Each row was made from one small tree. The marks that hang from a mark follow it in brackets, in alphabetical order. Every link used is in the known rows. Write each row's tree.
Known rows
zilo{kupib{bodem}}: [-0.12  3.71  0.85 -2.73  2.51 -1.33  0.42 -1.84 -0.90  0.50  1.11  1.29
 -4.07  1.66 -0.94  0.23 -1.25 -0.72 -2.73  1.45]
talo{fanoz zilo}: [-1.87  5.83 -2.64 -5.18  2.36 -1.59  3.09 -1.19  1.04 -3.27  1.85 -0.15
 -3.47  0.41 -0.16 -0.05 -1.12 -2.13 -2.11  2.16]
fanoz{bodem{talo}}: [ 0.17  5.11 -1.88 -3.54  0.54 -1.07  0.86 -1.82 -0.79 -4.14  1.71  0.76
 -4.02  2.36 -0.66  0.74 -2.28  0.05 -3.86  1.86]
bodem{talo}: [-1.11  4.41 -1.31 -2.66  1.26 -1.31  0.51 -1.17 -0.82 -3.24  2.44  1.32
 -3.81  2.25 -0.08 -1.18 -1.22 -0.70 -4.42  3.14]
bodem{talo{kupib zilo{fanoz}}}: [ 0.05  7.43 -2.66 -6.59  0.28 -5.54  1.50 -2.97  1.97 -5.23  2.12 -0.46
 -5.99  3.42 -0.22 -0.13 -0.38  0.13 -1.60  2.92]
fanoz{bodem}: [ 0.51  4.86 -1.34 -2.53  1.45  0.51  1.62 -2.40 -0.24 -2.74  1.67  0.70
 -1.98  1.36 -0.73  1.70 -2.03 -1.02 -3.43  1.34]
talo{bodem kupib{fanoz}}: [ 2.01  4.33 -0.60 -5.02  1.46 -2.84  2.32 -5.02  0.17 -3.07  0.82  0.11
 -2.61  1.04 -1.22  0.98 -1.18  0.04 -0.83  3.07]
zilo{bodem{talo{fanoz}}}: [-1.28  3.77 -1.79 -6.18  1.40 -2.30  1.12 -0.27 -0.33 -2.42  0.97  0.82
 -5.13  0.77  0.28 -0.46 -0.94 -0.94 -2.09  2.07]
zilo{bodem}: [-0.55  3.57  0.18 -3.76  1.68 -0.13  1.36 -0.91 -0.61 -1.43  1.01  1.17
 -1.74  1.82  0.23  0.18 -0.28 -1.33 -2.68  1.70]
talo{kupib{fanoz zube}}: [ 0.22  4.69  0.17 -3.47  2.35 -2.09  1.08 -6.68  1.84 -1.47  1.86  0.76
 -2.09  0.15 -0.71 -0.25 -1.71 -1.12 -2.02  3.79]
bodem{talo{fanoz{kupib} zilo}}: [-0.33  6.68 -2.90 -6.18 -0.40 -3.82  2.38 -1.49  0.28 -3.81  0.42 -0.56
 -5.31  1.52 -0.46  0.19 -1.01  0.88 -1.56  1.31]
fanoz{kupib{bodem}}: [ 0.94  3.27  0.55 -2.12  0.82 -0.58  1.07 -2.25 -1.17  0.73  0.23  0.72
 -2.16  1.04 -1.49  0.65 -1.51  0.45 -2.46  0.58]
bodem{talo{zilo}}: [-1.63  6.08 -1.92 -4.27  0.98 -2.48  1.85 -0.94 -0.22 -4.78  1.78  0.41
 -4.24  3.34 -0.16 -1.17 -1.02 -0.17 -3.95  2.84]
zilo{fanoz}: [-0.25  4.61 -1.90 -3.69  2.50 -1.22  1.01 -1.93  1.19 -2.57  2.06  1.03
 -2.80  1.23 -0.53 -0.02 -0.80 -2.91 -3.03  2.36]
fanoz{bodem kupib{zube}}: [ 0.46  5.53 -0.19 -2.73 -0.37 -0.12  0.99 -5.11  0.36 -1.59  0.39  0.07
 -0.59  1.05 -1.50  2.49 -2.25  0.48 -2.51  0.32]
bodem{talo{fanoz kupib zilo}}: [-0.81  6.90 -2.85 -6.45  0.57 -4.57  2.19 -2.35  1.15 -4.23  2.64 -0.70
 -6.33  1.58  0.30 -0.23 -0.78  0.25 -1.09  3.13]
zube{bubuz}: [-0.75  4.58 -1.36 -0.27  2.21  1.83  1.24 -2.06  0.47 -2.97  2.91  1.23
 -1.53 -0.80  0.40 -0.83 -0.26 -1.48 -4.68  2.65]
fanoz{kupib}: [ 0.92  4.69 -0.24 -2.15  0.28 -0.26  1.28 -2.42 -0.52 -1.23  1.15  0.76
 -1.57  1.34 -0.30  0.84 -0.49 -0.02 -2.67  1.44]
talo{kupib{fanoz} zilo{bodem}}: [ 1.41  5.68 -0.16 -6.96  1.58 -3.79  3.13 -3.74  1.29 -3.12 -0.35 -0.13
 -3.67  2.21 -0.05  0.54 -0.35  0.47 -0.21  2.20]
talo{bodem kupib{fanoz zube{bubuz}} zilo}: [-0.42  6.57 -1.02 -4.92  1.43 -2.57  3.03 -7.11  2.44 -5.40  0.64 -0.92
 -1.80 -0.10 -1.46  0.09 -1.13  0.68 -1.55  2.80]

Which tree is each row?
[-1.69  7.99 -2.43 -4.83  1.77 -1.38  2.16 -4.67  2.69 -4.41  1.14 -0.82
 -4.12 -1.02 -0.71  1.64 -1.60 -0.61 -1.97  0.42] -> talo{fanoz{bodem} zilo{kupib{zube{bubuz}}}}
[ 1.78  4.78 -1.09 -4.44  1.39 -3.65  0.94 -4.21  0.42 -3.17  1.72  0.93
 -5.16  1.67 -0.19 -0.88 -1.35  0.44 -2.33  3.96] -> bodem{talo{kupib{fanoz}}}
[-3.21  7.57 -2.38 -5.02  1.59 -3.09  1.19 -3.44  2.16 -4.94  1.93 -0.15
 -5.85 -0.13 -0.08 -1.08 -0.71 -0.27 -3.00  2.25] -> bodem{talo{fanoz zilo{kupib{zube{bubuz}}}}}
[ 0.45  3.32 -0.89 -3.69  1.38 -1.20  1.60 -1.97 -0.30  1.00  0.24  0.25
 -3.40 -0.88 -1.42  0.79 -1.71 -0.41 -1.23  0.35] -> talo{fanoz{kupib{bodem}}}
[-1.84  5.72 -2.78 -6.64  1.55 -2.39  3.71 -1.51  0.24 -4.32  0.83 -0.87
 -2.99  0.99 -1.22  0.82 -1.23 -1.35 -1.18  1.66] -> talo{bodem fanoz zilo}
[-4.06  5.05 -2.38 -4.22  2.21 -1.89  1.44 -2.99  1.57 -3.46  1.34 -0.22
 -4.95 -1.10 -1.34 -1.92 -2.19 -0.53 -3.76  1.82] -> kupib{bodem{talo{fanoz zilo}} zube{bubuz}}
[-0.04  4.96 -1.83 -5.48  0.93 -2.48  2.24 -3.36  0.38 -2.54  2.37 -0.56
 -3.23 -0.17 -0.66  1.48 -0.78 -0.65  0.00  2.48] -> talo{bodem fanoz kupib}
[-1.72  6.73 -2.17 -5.19 -0.05 -1.60  3.02 -4.64  1.71 -4.42  0.08 -1.49
 -1.36 -1.33 -1.48  1.12 -0.82  0.57 -1.21  0.46] -> talo{bodem fanoz{kupib{zube{bubuz}}} zilo}
[-2.03  7.16 -2.65 -4.46 -0.08 -2.30  1.75 -3.92  1.96 -4.59  0.93 -0.71
 -3.97 -0.82 -0.54 -0.65 -1.01  0.91 -2.73  1.35] -> bodem{talo{fanoz{kupib{zube{bubuz}}} zilo}}
[ 0.20  4.84 -0.41 -3.36  1.74 -1.38  1.67 -7.39  1.78 -3.83  1.38  0.06
 -1.29 -1.33 -1.37  0.09 -1.26  0.09 -1.93  3.19] -> talo{bodem kupib{fanoz zube{bubuz}}}
[ 0.66  4.61 -1.71 -5.22  0.00 -1.81  2.35 -2.47 -0.53 -2.08  0.18 -0.48
 -2.24 -0.06 -1.35  1.89 -0.84 -0.13 -0.39  0.70] -> talo{bodem fanoz{kupib}}
[ 2.76  5.88 -2.06 -4.60 -0.18 -1.89  1.44 -3.55  0.98 -2.91 -0.08 -0.13
 -2.66  1.40 -1.46  2.99 -1.58 -0.30 -1.47 -0.40] -> zilo{fanoz{bodem kupib}}
[-0.84  8.48 -2.15 -5.13  1.49 -2.35  1.40 -5.31  3.47 -5.44  0.70 -0.55
 -3.75  0.87 -1.32  1.80 -1.14 -0.80 -2.55  0.16] -> talo{zilo{fanoz{bodem} kupib{zube{bubuz}}}}
[-1.84  3.63 -0.32 -3.90  2.32 -1.89  0.75 -4.80  1.43  0.98  2.46  0.01
 -3.36 -1.23 -1.23  0.22 -2.16 -1.29 -0.94  2.34] -> talo{fanoz kupib{bodem zube}}
[ 0.07  4.77 -1.36 -4.46  1.68 -2.04  0.93 -5.30  0.73 -4.06  0.12  0.90
 -3.67  1.34 -1.72  0.06 -3.63 -0.39 -3.82  2.40] -> kupib{fanoz{bodem{talo}} zube}
[-3.18  7.24 -1.83 -6.65  1.54 -4.53  1.13 -2.91  1.50 -3.67  1.44 -0.12
 -6.10  1.91 -0.50 -0.64 -1.32 -0.65 -2.11  2.44] -> bodem{talo{fanoz zilo{kupib{zube}}}}
[-0.79  6.73 -0.97 -5.58  0.11 -2.14  1.76 -4.24  2.95 -3.87 -0.93 -0.57
 -1.64  0.42 -0.82  0.75  0.14  0.20 -1.49 -0.25] -> talo{zilo{bodem fanoz{kupib{zube{bubuz}}}}}
[-0.93  5.52 -1.03 -5.11  0.41 -3.14 -0.53 -4.88  2.68 -4.08  1.85  0.26
 -4.19  0.34 -0.07 -0.48 -0.06  0.20 -2.05  2.30] -> zilo{bodem{talo{kupib{zube{bubuz}}}} fanoz}
